Each row comes from the steps of one walk. Every step used is in the known rows, and no mark comes twice. Write the walk behind each row, first mark first.
Known rows:
bukez-senemad-gomuv-gisozam: [ -4  -4 -24 -12  11   1  22 -12  -4  -6 -10   1  -4 -14  17  -2  -4 -18]
vodut-maso-bukez-senemad-gomuv-gisozam: [ 20 -14  26 -16  31 -12   7  -6  20  11   4  -3 -10 -11  24  31   9  -5]
bukez-senemad-gomuv-gisozam-vodut-maso: [ 16 -10   6  -8  -2  -6   8   2  22  20 -17 -26  -2 -11  12  23  17  -8]
gisozam-gomuv-maso-bukez-senemad: [  9  24  -2 -18  13 -49  30 -10  -3  13   7  -4  -8   6  11  26 -13   1]
maso-bukez-senemad-gomuv-gisozam-vodut: [ 23 -21   2 -28   8  12  32  -4  35  17  -9  -4 -10 -11  24   7  -4 -20]
zutag-gisozam-gomuv-maso: [ -4   5 -35  -1  -7  -6 -23  16 -32  11 -11  -7  -5   5  13  14  11   4]
bukez-senemad: [-10  39 -40 -17  28 -32  61 -17   3 -11   8  -8 -29  19  12 -20 -11 -12]
gomuv-maso-bukez: [ 13  23 -12 -25  27 -20   6   1  -4   9  23  -1 -21  10  18  12 -14  12]
vodut-gisozam: [  9  39 -21 -15  15   4  30  -8   3   2   7   3 -17 -14  16 -28 -29  11]
maso-bukez: [ 14  23 -29 -30  34  -5  33  -3  17   4  22   0 -27  14  24 -21 -16   1]
maso-bukez-senemad-gomuv: [ 14   8 -14 -15  34 -27  43 -20  18   2   8  -4 -18 -14  19 -11 -16 -19]
bukez-senemad-gomuv: [ -2  16 -37  -3  20 -29  41 -19   1  -5  -2 -12 -11 -13  10 -20 -11 -19]
zutag-gisozam: [ -9  10 -50 -11  22  15   7   7  -9  -6  -1  -1 -31  20  24 -25   7  -8]
zutag-gisozam-gomuv-maso-bukez-senemad: [  3   2  -2 -10  16 -31  10   1 -14   9  -4   3 -20  13  21  32   8  -7]
zutag-gisozam-vodut: [  3   3 -48 -16   4  18  14  16  12  10 -10 -14 -29  19  21 -26  11 -10]
vodut-senemad-bukez: [ 27  16 -25   5  31   5   1   0 -21  -4  19 -21  -5 -11  21 -21 -34  21]
gomuv-gisozam-vodut-maso: [ 16   4  -9 -26  -1  18  -2  18  24  22  -4 -22 -12  15  16  13  15  12]
zutag-gisozam-gomuv-maso-bukez: [ 12  -3 -12 -12   7  -4 -21  16 -16  17  -1   2 -10   7  22  21   6   4]
senemad-bukez: [ 18  16 -34 -18  29 -11  32 -10  -8  -6  13 -15 -22  12  24 -35 -32   1]
gisozam-gomuv: [  3  27 -50 -14  -3 -10  25   0  -1   7   0 -14  -1   3   9 -25 -11   1]

Which walk is each row?
[ 23   1 -10  -9  18 -15 -14   0  -6  16  12  -5  -3 -21  15  12 -15   4]	senemad-gomuv-maso-bukez
[ 33  -1  15 -11  21 -37  31  -6  45  28   2 -30 -16 -11  15  14   4  -8]	gisozam-vodut-maso-bukez-senemad-gomuv
[ 40 -27  17 -22   4  22 -18  16  39  35  -2 -19  -1 -16  24  22  11   4]	senemad-gomuv-gisozam-vodut-maso-bukez
[ 27   4 -21  21 -12   6 -42  17 -13  27  -2 -33  20 -43   1  20  -9  23]	gisozam-vodut-senemad-gomuv-maso
[ 28  25  16 -16   0 -13  -1   0  -2  25   7   7   3 -27  15  18 -27  23]	vodut-gisozam-gomuv-maso-bukez
[ 19  31  27 -15   9 -37  30 -15   1  18   4   9  -4 -21  14  28 -26  12]	vodut-gisozam-gomuv-maso-bukez-senemad
[  8  10 -33   3   4 -17 -16   0 -22   8   2 -15   5 -24   6   4 -11   4]	senemad-gomuv-maso
[ 12   4 -39   8   5  37 -20  25   0  12  -5 -19 -14  -2  19  -9   8  12]	zutag-gisozam-vodut-senemad
[ 13  33 -20 -11  -6   4  23  -4   2  12  -5  -2   3 -25  12 -24 -25  11]	vodut-gisozam-gomuv
[ -3   5 -49  -7   0   9   2  11 -11   5 -13  -6  -9  10  19 -20   9  -9]	zutag-gisozam-gomuv
[ 22   2  24 -36  22  -8  33   4  42  22   4 -12 -27  22  23  32  13  -1]	gomuv-gisozam-vodut-maso-bukez-senemad
[ 17   4 -26 -11  -4  48 -14  22   4  15  -1 -15   4  -8  17   4  -3  19]	gomuv-gisozam-vodut-senemad
[ 32  -6  15 -36  13  19   0  18  40  29   8 -14 -19  16  25  22  12  11]	gomuv-gisozam-vodut-maso-bukez
[ 18  26 -21 -16   6 -13  18  11  27  23   5 -36 -20  14   9  -6   8  10]	gisozam-vodut-maso
[ 18  18 -14 -21   5 -22   1   5  -5  21  12  -6  -1  -1  13  16 -12  13]	gisozam-gomuv-maso-bukez
[ 42  -6   0   9   2   8 -39  16   3  33   8 -24  15 -41  10  27 -14  23]	gisozam-vodut-senemad-gomuv-maso-bukez
[ -2  16 -22   3  13 -45  16 -14 -20   1  -1 -12  -3 -18   5  13 -10  -8]	bukez-senemad-gomuv-maso
[ 31 -13 -22   9  17  31 -15  19 -10   9  -3 -26 -14  -2  28 -15 -11  12]	zutag-gisozam-vodut-senemad-bukez
[ 12 -14  -2 -24  26   2  24 -12  13   2   0  10 -10 -10  27   7  -9 -17]	maso-bukez-senemad-gomuv-gisozam
